What can hang from each mark
k_179: k_134 k_152
k_49: k_134 k_475
k_764: k_152 k_475
k_475: k_49 k_666 k_764
k_666: k_134 k_152 k_475
k_134: k_49 k_179
k_152: k_126 k_179 k_666 k_764

Each row was made from one small tree. The marks that hang from a mark follow it in brackets, in the order of their numbers. Every link used is in the known rows. Write each row's tree.
(in the rows, 100 means zero)
Known rows
k_49(k_134 k_475(k_666(k_152) k_764)): [72 99 100 77 88 97 142 77 89 117 98 114 90 86 91 90 105 94 100 82 83 97 86 72 90 101 92 104 107]
k_666(k_152 k_475(k_764)): [77 115 101 92 115 93 99 80 82 101 93 99 83 106 101 69 79 103 86 82 85 95 91 101 92 102 95 112 90]
k_666(k_475): [83 105 99 85 106 94 85 88 83 100 89 100 91 108 89 67 79 102 84 95 91 90 77 120 118 95 101 99 97]
k_134(k_49(k_475) k_179(k_152(k_126))): [83 94 105 111 128 90 79 125 95 100 108 100 92 110 113 68 88 88 93 92 104 104 77 83 104 129 97 78 126]
k_49(k_475(k_666)): [88 90 95 75 90 94 117 80 90 104 91 112 91 82 87 84 84 96 93 97 93 95 88 99 122 89 93 93 123]
k_49(k_475(k_666(k_134 k_152(k_126 k_764)))): [79 106 100 78 74 98 108 96 95 143 91 104 84 94 90 83 104 88 105 81 79 116 77 105 109 113 94 111 111]
k_666(k_152): [90 108 101 90 134 87 112 88 77 97 92 105 86 110 93 80 63 97 80 87 89 93 93 99 111 95 84 111 105]
k_764(k_475): [87 103 99 82 102 96 111 86 82 88 87 99 92 94 96 71 78 102 88 105 92 78 123 100 110 87 99 99 113]
k_666(k_134(k_179) k_475(k_49 k_764(k_152(k_126)))): [86 111 107 132 104 97 68 129 97 120 100 94 99 105 126 66 94 96 94 116 85 106 107 137 79 116 130 105 96]
k_179(k_134(k_49) k_152): [86 89 100 92 98 90 95 103 90 105 97 86 95 119 105 93 79 96 90 92 89 88 81 93 111 115 90 95 124]
k_49(k_134(k_179(k_152))): [80 93 103 105 132 93 109 114 87 108 110 106 96 117 96 81 84 92 88 99 88 94 90 83 104 118 100 97 95]
k_152(k_126 k_179 k_666(k_134)): [84 99 99 108 98 90 112 134 97 97 105 113 89 116 104 83 86 88 83 91 76 108 103 151 121 86 101 126 114]
k_764(k_475(k_49 k_666(k_134 k_152(k_179)))): [106 107 102 112 85 102 152 119 97 123 99 111 91 77 105 84 106 101 102 96 83 107 143 97 105 79 105 121 119]
k_152(k_126 k_179 k_666(k_475)): [85 103 98 113 99 92 91 132 97 86 99 112 88 110 103 61 92 91 85 81 87 112 92 152 122 103 98 111 105]
k_179(k_134(k_49) k_152(k_126 k_764(k_475))): [81 99 101 88 56 95 88 117 100 113 87 75 92 111 108 70 104 95 106 87 89 91 102 97 98 137 94 88 129]
k_134(k_179(k_152(k_126 k_666 k_764(k_475)))): [86 91 102 108 113 94 95 127 105 99 98 103 86 106 118 60 97 88 99 88 92 106 131 105 102 140 93 98 113]
k_475(k_764): [82 95 98 84 89 86 113 80 86 79 94 93 85 107 98 84 70 101 80 98 87 77 103 106 97 85 96 105 111]
k_475(k_49(k_134(k_179)) k_764(k_152)): [90 95 107 118 106 90 112 111 91 95 103 102 102 110 111 84 87 94 97 118 90 81 117 103 71 104 116 97 106]
k_49(k_134(k_179) k_475): [69 100 102 92 115 98 113 106 81 107 104 111 97 106 96 84 96 89 99 107 94 85 70 96 108 101 111 92 98]
k_666(k_134(k_49(k_475) k_179) k_152(k_126 k_764)): [68 112 111 94 105 94 91 122 90 129 101 94 86 120 100 82 97 84 109 97 92 107 74 104 96 125 105 104 110]
k_152(k_126 k_666): [89 88 99 96 114 86 91 108 92 81 93 113 87 111 102 71 71 91 78 84 87 102 102 129 122 105 90 104 119]
k_134(k_49(k_475(k_764(k_152)))): [79 99 105 81 94 92 108 76 89 84 92 94 98 106 98 88 75 93 95 112 96 74 93 97 77 91 94 92 133]
k_49(k_475(k_764)): [72 98 97 79 89 92 115 75 86 86 94 97 87 96 105 83 89 98 90 97 89 77 83 95 94 81 98 96 114]
k_666(k_134 k_152(k_126 k_179 k_764(k_475))): [80 126 103 99 76 98 126 129 92 120 94 92 82 108 101 71 104 91 103 88 78 101 115 124 96 100 100 127 102]
k_49(k_134): [79 96 101 79 103 92 115 90 81 100 95 107 94 115 82 83 82 96 85 99 86 80 82 105 111 88 100 102 102]

Write each row's tree
[92 100 108 133 131 98 71 140 99 110 99 123 107 111 114 59 102 86 97 101 92 114 100 135 99 132 119 93 99] -> k_764(k_152(k_126 k_666(k_475(k_49(k_134(k_179))))))
[80 92 97 71 83 101 120 85 91 127 94 111 94 84 88 93 92 95 96 104 83 99 82 102 122 80 102 106 117] -> k_49(k_475(k_666(k_134)))
[85 113 110 119 105 95 79 132 91 129 97 100 89 117 105 55 118 93 107 81 93 112 77 107 91 139 118 94 85] -> k_666(k_152(k_126 k_764) k_475(k_49(k_134(k_179))))
[96 90 107 132 121 91 88 141 96 110 108 103 96 111 119 68 102 93 91 88 92 105 91 85 100 127 114 84 108] -> k_475(k_49(k_134(k_179(k_152(k_126)))))
[70 82 97 88 89 94 117 97 101 97 99 96 93 106 127 98 106 91 99 87 84 92 84 82 97 113 90 96 133] -> k_179(k_134(k_49(k_475(k_764))) k_152(k_666))
[113 102 95 124 59 100 136 128 99 107 91 100 106 76 113 85 103 96 107 112 87 94 145 124 102 95 108 101 129] -> k_764(k_152(k_179(k_134)) k_475(k_49 k_666))
[92 86 99 104 127 88 90 112 100 90 98 110 89 110 112 69 75 91 77 76 83 109 101 107 118 116 82 102 120] -> k_179(k_152(k_126 k_666))
[112 97 103 118 65 85 121 128 103 107 96 100 81 96 98 72 100 93 102 69 91 113 113 116 101 108 93 106 124] -> k_475(k_49 k_666(k_152(k_126 k_179 k_764)))
[85 99 100 70 88 94 124 76 91 119 88 106 84 90 84 87 92 92 105 82 91 101 84 89 109 105 83 102 115] -> k_49(k_475(k_666(k_152(k_764))))
[79 83 96 97 53 92 102 107 105 115 100 86 93 91 118 85 109 93 99 81 87 105 86 83 96 130 95 86 138] -> k_179(k_134(k_49(k_475(k_666 k_764))) k_152(k_126))
[77 91 105 125 102 94 87 132 103 101 103 111 93 109 124 59 121 95 97 91 88 109 101 120 91 125 123 94 96] -> k_152(k_126 k_666(k_475(k_49(k_134(k_179)) k_764)))
[78 108 105 116 138 99 65 132 95 121 102 116 101 112 107 68 79 85 88 112 83 121 98 157 110 127 111 116 92] -> k_764(k_152(k_126 k_666(k_134(k_179) k_475)))
[99 111 104 108 127 95 90 96 83 108 89 105 89 103 107 66 89 105 90 83 92 101 85 98 107 97 102 97 100] -> k_666(k_152 k_475(k_49))
[77 100 110 95 91 98 91 129 103 125 102 84 90 114 106 68 96 92 106 106 94 99 119 94 92 133 105 99 116] -> k_666(k_134(k_49 k_179(k_152(k_126 k_764(k_475)))))
[81 104 103 98 84 91 126 100 93 75 103 96 98 106 100 91 83 90 99 108 97 77 99 109 76 83 94 101 133] -> k_134(k_49(k_475(k_764(k_152(k_179)))))
[83 99 108 95 133 101 115 114 94 105 98 114 104 106 101 85 73 87 98 135 94 93 146 120 97 107 103 113 121] -> k_764(k_152(k_666(k_134(k_49 k_179))) k_475)
[97 118 101 116 95 96 108 129 89 84 94 102 98 97 105 61 75 90 91 106 89 91 132 135 96 99 98 107 119] -> k_764(k_152(k_126 k_179) k_475)
[72 110 101 97 82 96 137 103 90 90 104 107 101 105 102 90 102 87 101 104 83 78 88 110 76 83 103 108 109] -> k_49(k_134 k_475(k_764(k_152(k_179))))
[75 92 99 75 69 94 104 94 96 117 92 82 93 115 106 91 107 92 110 90 89 86 58 85 104 117 91 86 126] -> k_179(k_134(k_49(k_475)) k_152(k_764))
[80 87 102 86 94 92 94 111 106 119 96 100 86 121 108 80 94 89 90 78 74 109 91 116 112 116 88 115 112] -> k_179(k_152(k_126 k_666(k_134) k_764))
[72 116 109 79 89 96 73 107 91 137 91 90 84 128 86 69 94 94 101 83 87 108 70 120 102 122 100 112 100] -> k_666(k_134(k_49) k_152(k_126 k_764) k_475)
[86 89 94 109 106 90 86 125 97 104 97 101 92 114 124 80 92 88 83 78 75 111 91 117 123 128 87 104 117] -> k_179(k_134 k_152(k_126 k_666))
[81 85 95 78 70 92 124 71 95 94 93 104 88 80 95 87 92 99 95 95 90 89 98 91 100 87 94 95 123] -> k_49(k_475(k_666 k_764))
[77 91 98 94 116 95 101 87 102 94 98 105 87 106 115 72 92 100 85 79 84 102 98 97 99 111 88 105 103] -> k_179(k_152(k_666(k_475(k_764))))
[77 98 98 94 63 92 108 104 93 118 96 94 88 91 107 86 102 92 101 81 86 109 88 95 94 128 95 98 129] -> k_179(k_134(k_49(k_475(k_666(k_152(k_126)) k_764))))
[86 97 98 73 79 103 128 88 92 122 90 108 94 80 86 81 84 102 94 113 83 94 129 105 119 85 103 113 116] -> k_764(k_475(k_666(k_134)))
[79 82 106 80 89 90 93 110 109 115 98 97 87 132 100 83 89 89 94 83 83 107 92 109 108 118 87 110 129] -> k_179(k_152(k_126 k_666(k_134(k_49)) k_764))
[74 117 108 85 81 96 113 112 93 127 100 92 85 126 79 83 98 95 106 90 89 101 75 122 99 98 97 125 98] -> k_666(k_134(k_49) k_152(k_179 k_764) k_475)
[95 109 105 96 101 93 92 90 90 115 84 94 84 109 100 66 102 103 101 79 92 98 81 101 100 103 102 98 99] -> k_666(k_152(k_764) k_475(k_49))
[86 93 98 83 82 95 118 71 95 97 93 109 97 81 95 87 78 93 94 105 89 89 107 100 88 94 92 98 123] -> k_49(k_475(k_666 k_764(k_152)))
[84 89 104 111 96 89 116 109 91 92 104 99 92 109 111 81 101 99 94 107 92 83 108 94 83 96 120 93 104] -> k_475(k_49(k_134(k_179)) k_764)
[89 79 105 97 110 92 108 114 101 127 113 105 95 104 87 94 74 94 93 110 94 109 109 87 112 116 96 106 121] -> k_475(k_666(k_134(k_49 k_179(k_152))))
[80 109 104 98 120 100 70 112 95 120 92 115 101 113 104 70 78 88 87 101 76 115 92 152 112 112 102 119 101] -> k_764(k_152(k_126 k_666(k_134 k_475)))
[87 116 96 115 102 89 125 124 79 103 100 96 88 113 104 93 83 92 90 87 79 97 89 125 112 97 93 123 100] -> k_666(k_152(k_179(k_134)))
